What can hang from each mark:
k_774: k_505
k_284: k_387
k_387: k_505 k_578
k_505: k_284 k_469 k_578 k_774
k_469: k_284 k_387 k_505
k_578: k_284 k_387 k_469

Known rows, with every way that one mark hangs from another:
k_505[k_284 k_469 k_774]: [  6  12   8  22   0  21  35  26  -3  -3   1  -2   0  -8   9  12  -1  50
   5 -32  -1   6  23  23]
k_469[k_284 k_505[k_578 k_774]]: [-27 -12  -4  29  12  34  40   7  -1  -7 -27 -11  18 -16  28   9   3 -35
   7  11  -9 -10  -4   7]
k_469[k_387[k_505]]: [  2  -1  -6 -21  -8 -22 -20   6  29  -8   9  -2  -5  20  -3  -9   9 -12
  -4  -2   9  15 -21 -28]
k_774[k_505[k_284 k_469[k_387] k_578]]: [ -9  20  11  24  10 -43  10 -61  25   5 -31  16   7   2  25  12  12 -36
   0  -2  -2  13   0  19]
k_469[k_284 k_387 k_505[k_578 k_774]]: [-32 -11   4  32  15  11  63   0  36  -8 -34 -15  15  -8  26   4  10 -79
   3  13  -7  -9  -3   0]
k_774[k_505]: [  4  11 -16  27   2  18 -44   1  -6   5 -27  16  39  13   1  -4 -16  32
  -4   0   5  10 -11 -19]
k_578[k_387[k_505[k_469 k_774]]]: [ 20  -5   8 -17 -12  21  -9   7 -49  -6   2   6   0   3 -29  10   7  19
   0 -26  10  14  -1  -3]
k_469[k_284 k_387[k_505[k_774]]]: [-17  -6   2  -8  -3   8  57  49  34 -14  -2   9 -13  -9   0  -1  13   0
   6 -11   0   9  -3 -10]
k_578[k_284 k_387[k_505]]: [ 46  -5   4 -25 -21   0 -61  -9 -53   7   6  -2  38 -12 -27  -8   8  24
  13  -7  -2  18 -29 -27]
k_387[k_505[k_284 k_469 k_774] k_578]: [ -1  -1   7 -20  -8   6  30  48 -17  -4  17  15 -70  -9 -17  13  17  36
   5 -22   3  10  -3  31]
k_284[k_387[k_505]]: [  4   3 -13 -47  -7  -3 -52   0  14  -3  21  -8 -13  34 -14 -12 -15  29
 -18  -8   6   8 -17 -19]
k_284[k_387[k_578]]: [ -4   8 -16 -11   2   3 -44 -13   8  15  21 -18 -24  32 -15 -16 -19  31
 -24  11   3   2 -10 -22]
k_387[k_578]: [ -3  -1 -19  12  -2   9 -38   1  -9  11  19  -7 -13  10  -6  -9  -2  27
  -7  13   3   4 -13 -25]
k_284[k_387[k_505[k_469] k_578]]: [ -1  -2  -4 -42  -2 -24 -49 -36   3   1  26  -2 -65  27 -24  -1  -6  24
 -22  -5   6  11 -15  -6]
k_469[k_505[k_284]]: [ -4   1   0  18   7   8   9  24   2  -6 -27 -25  16  10  19   1  -5  42
   0 -13 -11  -2 -10   2]
k_505[k_578[k_387] k_774]: [ 13   1  -9   7  -7  38 -15  -3 -49  11   8  -7  42   1  -6  -2   9 -36
  -3  12   8  -1   4  -3]
k_284[k_387[k_505[k_774] k_578[k_469]]]: [ -2 -13  -3 -27  -2  16   6  60   2  -4  19   9 -57  20 -44  -6  -6  -6
 -10   3  10 -18  15   3]
k_578[k_284 k_469]: [ 30  -6   0  36  -3   3 -32  -3 -10   5  -4  -2  46 -21   7  -5 -11  21
  19   3   1  -9  15 -27]
k_469[k_284 k_387[k_505]]: [-21  -1  -1 -13  -4 -28  22   1  35 -16  -2   1  -7   0  12  -7   8  24
   1  -3  -4  16 -24 -24]
k_505[k_578[k_387 k_469] k_774]: [ 10  -6  -1  29  -1  32   7   8 -48   6  -2   0  42  -2 -11   1   9 -44
   3  16   9 -20  26   1]
k_578[k_469[k_284]]: [-22  -5  -4  35   6   3  26  -3   8  -9  -8  -1  26 -12  21  -3  -8  65
   6   4  -3 -10  14 -23]
k_469[k_284[k_387] k_505[k_578 k_774]]: [-27  -7   0   6  15  25  33  -9  16  -5 -18 -19  10   5  21   1 -11 -35
  -8   8 -12 -14   4   7]
k_387[k_505[k_284] k_578]: [ -5   2  -6 -27 -12 -17  -6  41 -13  -2  22   4 -52   0 -10  -1  13  52
   0   0  -3  13 -30  11]
k_505[k_284 k_578[k_387 k_469] k_774]: [  8   4   8  26  -3  16  47  33 -48   3  -3   0  35 -10   1   4  16 -18
   7   7   4 -19  28  26]

Rows:
[  4   4   5 -24  -8   0  21  13 -14 -12  16  15 -30 -16   5  21  18 -20
  11 -14   5   9   2  40] : k_387[k_505[k_284 k_469 k_578 k_774]]
[ 19  -6  -1  -1   6  -8 -61 -55   4  14 -15 -29  34   5  13  -7 -14 -57
   0  15  -9  -7 -14 -13] : k_469[k_505[k_578[k_284[k_387]]]]
[-16  -2  -6 -47  -2   6  17   9  11 -10  23   7 -18  -3   3  -2   0 -22
  -8   5  -2   1  -6  11] : k_469[k_284[k_387[k_505[k_578 k_774]]]]
[ 14   8   5 -34 -16  -4  -9  20 -46  -5   8  -5   8   7 -14  -4  12  61
  -4 -15  -1  17 -22  -1] : k_578[k_387[k_505[k_284]]]
[ -26   12    0   14   15  -26  -16 -105   13    2  -21   14   13    5
   21    5  -14   13  -13    3   -6   10    4    6] : k_774[k_505[k_469[k_284[k_387]] k_578]]
[  1   9   5  12   1  13  28  -5 -10   1   8   2   2 -10  21  16   9  -1
   7  -9   3   2  19  34] : k_505[k_284 k_469 k_578 k_774]
[ 34 -10   6 -17 -13   3 -26 -16 -24   2  13  17   2 -41   2  17  14 -57
  24  -6   4   9  -7  14] : k_387[k_505[k_469 k_578[k_284] k_774]]
[ -3  -5  -7 -36  -1 -26 -37 -19   7 -10  23   0 -11  22 -10  -6  -3 -39
 -11  18  11 -12   3  -4] : k_284[k_387[k_505[k_578[k_469]]]]
[-22 -11  11   8   1  -3  77  57  35 -24 -12  16 -12 -11  -4   1  14  -8
  10  -6   2  -9  17  -9] : k_578[k_469[k_284 k_387[k_505[k_774]]]]
[ 20 -13  -1  36  -2 -10 -31   7 -14  13   8  -1  10 -24  -9  -6  -2  12
  17  17  -3 -12   4 -23] : k_387[k_578[k_284 k_469]]
[ 24  11   5   7   7 -25 -73 -95  -4  19 -17  13  31   0   6   4 -15 -33
   0   3  -3  10  -1   0] : k_774[k_505[k_469 k_578[k_284[k_387]]]]
[ 23  -5   9  37   1 -21 -10  -6  27   7 -16  -6  46 -13  10  -9  -1 -26
  17   5  -1  -8  15 -33] : k_578[k_284 k_469[k_387]]
[  2  17  -3 -17  -1  19  19  21   8   7  18 -11   4  14  10  -3  -7 -13
 -11  -1   1  -5  16  29] : k_505[k_284[k_387] k_578 k_774]
[ -6  18   3  17  12 -22  -1 -14   7   1 -15  14  17  20   7  -2 -14  -5
 -11  12  -3 -16  23  21] : k_774[k_505[k_284[k_387] k_578[k_469]]]
[-26 -11   0  -9  -3   1  54  52  27  -5   3  11 -53  -8 -18  -3  19  -9
   1   5  -2   8 -19  -6] : k_469[k_284 k_387[k_505[k_774] k_578]]
[ -3  14   1   8   0 -20  -7 -56  -7   1  11  -4   7  -6  35  11   8  14
   5  -2   0   7   5  18] : k_505[k_284 k_469 k_578]
[ 34 -10  10 -20  -7  13  -9  57   0  -5   5   7   3  -4 -29  -5 -13 -11
  10 -13   5 -14  20  -4] : k_578[k_284[k_387[k_505[k_774]]] k_469]
[ -8  13   2  -1   5 -23   5 -16  12  -1  14 -12   8  17  13  -6  -9  -1
 -10  12   0 -18  22  15] : k_505[k_284[k_387] k_578[k_469]]
[ 25 -15   0  29   2  34 -16   6 -16  10 -23 -11  39 -27   8   7   5 -74
  21  10  -6 -10  -5   2] : k_469[k_505[k_578[k_284] k_774]]
[-12  16  10  34  10 -35  17 -25  19  10 -29  16 -34   7  -1   6   5  19
  -5  -7  -4  15  -2  10] : k_774[k_505[k_284 k_469[k_387[k_578]]]]
[ -2   7   8   7   9  37  33  55  15  -3 -24 -25   3  26   0  -4 -17  22
 -15 -22  -9 -12   8  17] : k_469[k_505[k_284[k_387] k_774]]
[-24  -1   3   9  11  15  34 -15  12   7  10  -4 -40   3  -7   2 -14  47
 -14 -10  -6   2  18   4] : k_505[k_469[k_284[k_387[k_578]]] k_774]
[-19  -7   1 -26   2 -25  13   4  20 -20   8   2 -15  12  -3  -9 -14  58
  -6  -3  -2  -8   6 -13] : k_578[k_469[k_284[k_387[k_505]]]]
[-21  -8  -1 -18  -3  -4  48  14  28 -12   8  10 -13 -17   9   3  21 -63
   6  11   0   6 -11   2] : k_469[k_284 k_387[k_505[k_578 k_774]]]
[-29   3  -1   0  11 -18  -1 -64  14   7  14 -12 -39   8   5  -4 -16  65
 -19  -2  -8   7   1 -11] : k_505[k_469[k_284[k_387[k_578]]]]
[ 29 -14  -3 -15 -16  19 -25  59 -24  11  17  15 -24 -35 -32   0  11 -12
  18   2   2   6 -19  -2] : k_387[k_505[k_774] k_578[k_284]]
[ 24   4   2  20   6 -20 -55 -44  -4  14 -17  17  46  -3   1  -5 -15 -43
   5  20  -1 -14  15  -5] : k_774[k_505[k_578[k_284[k_387] k_469]]]
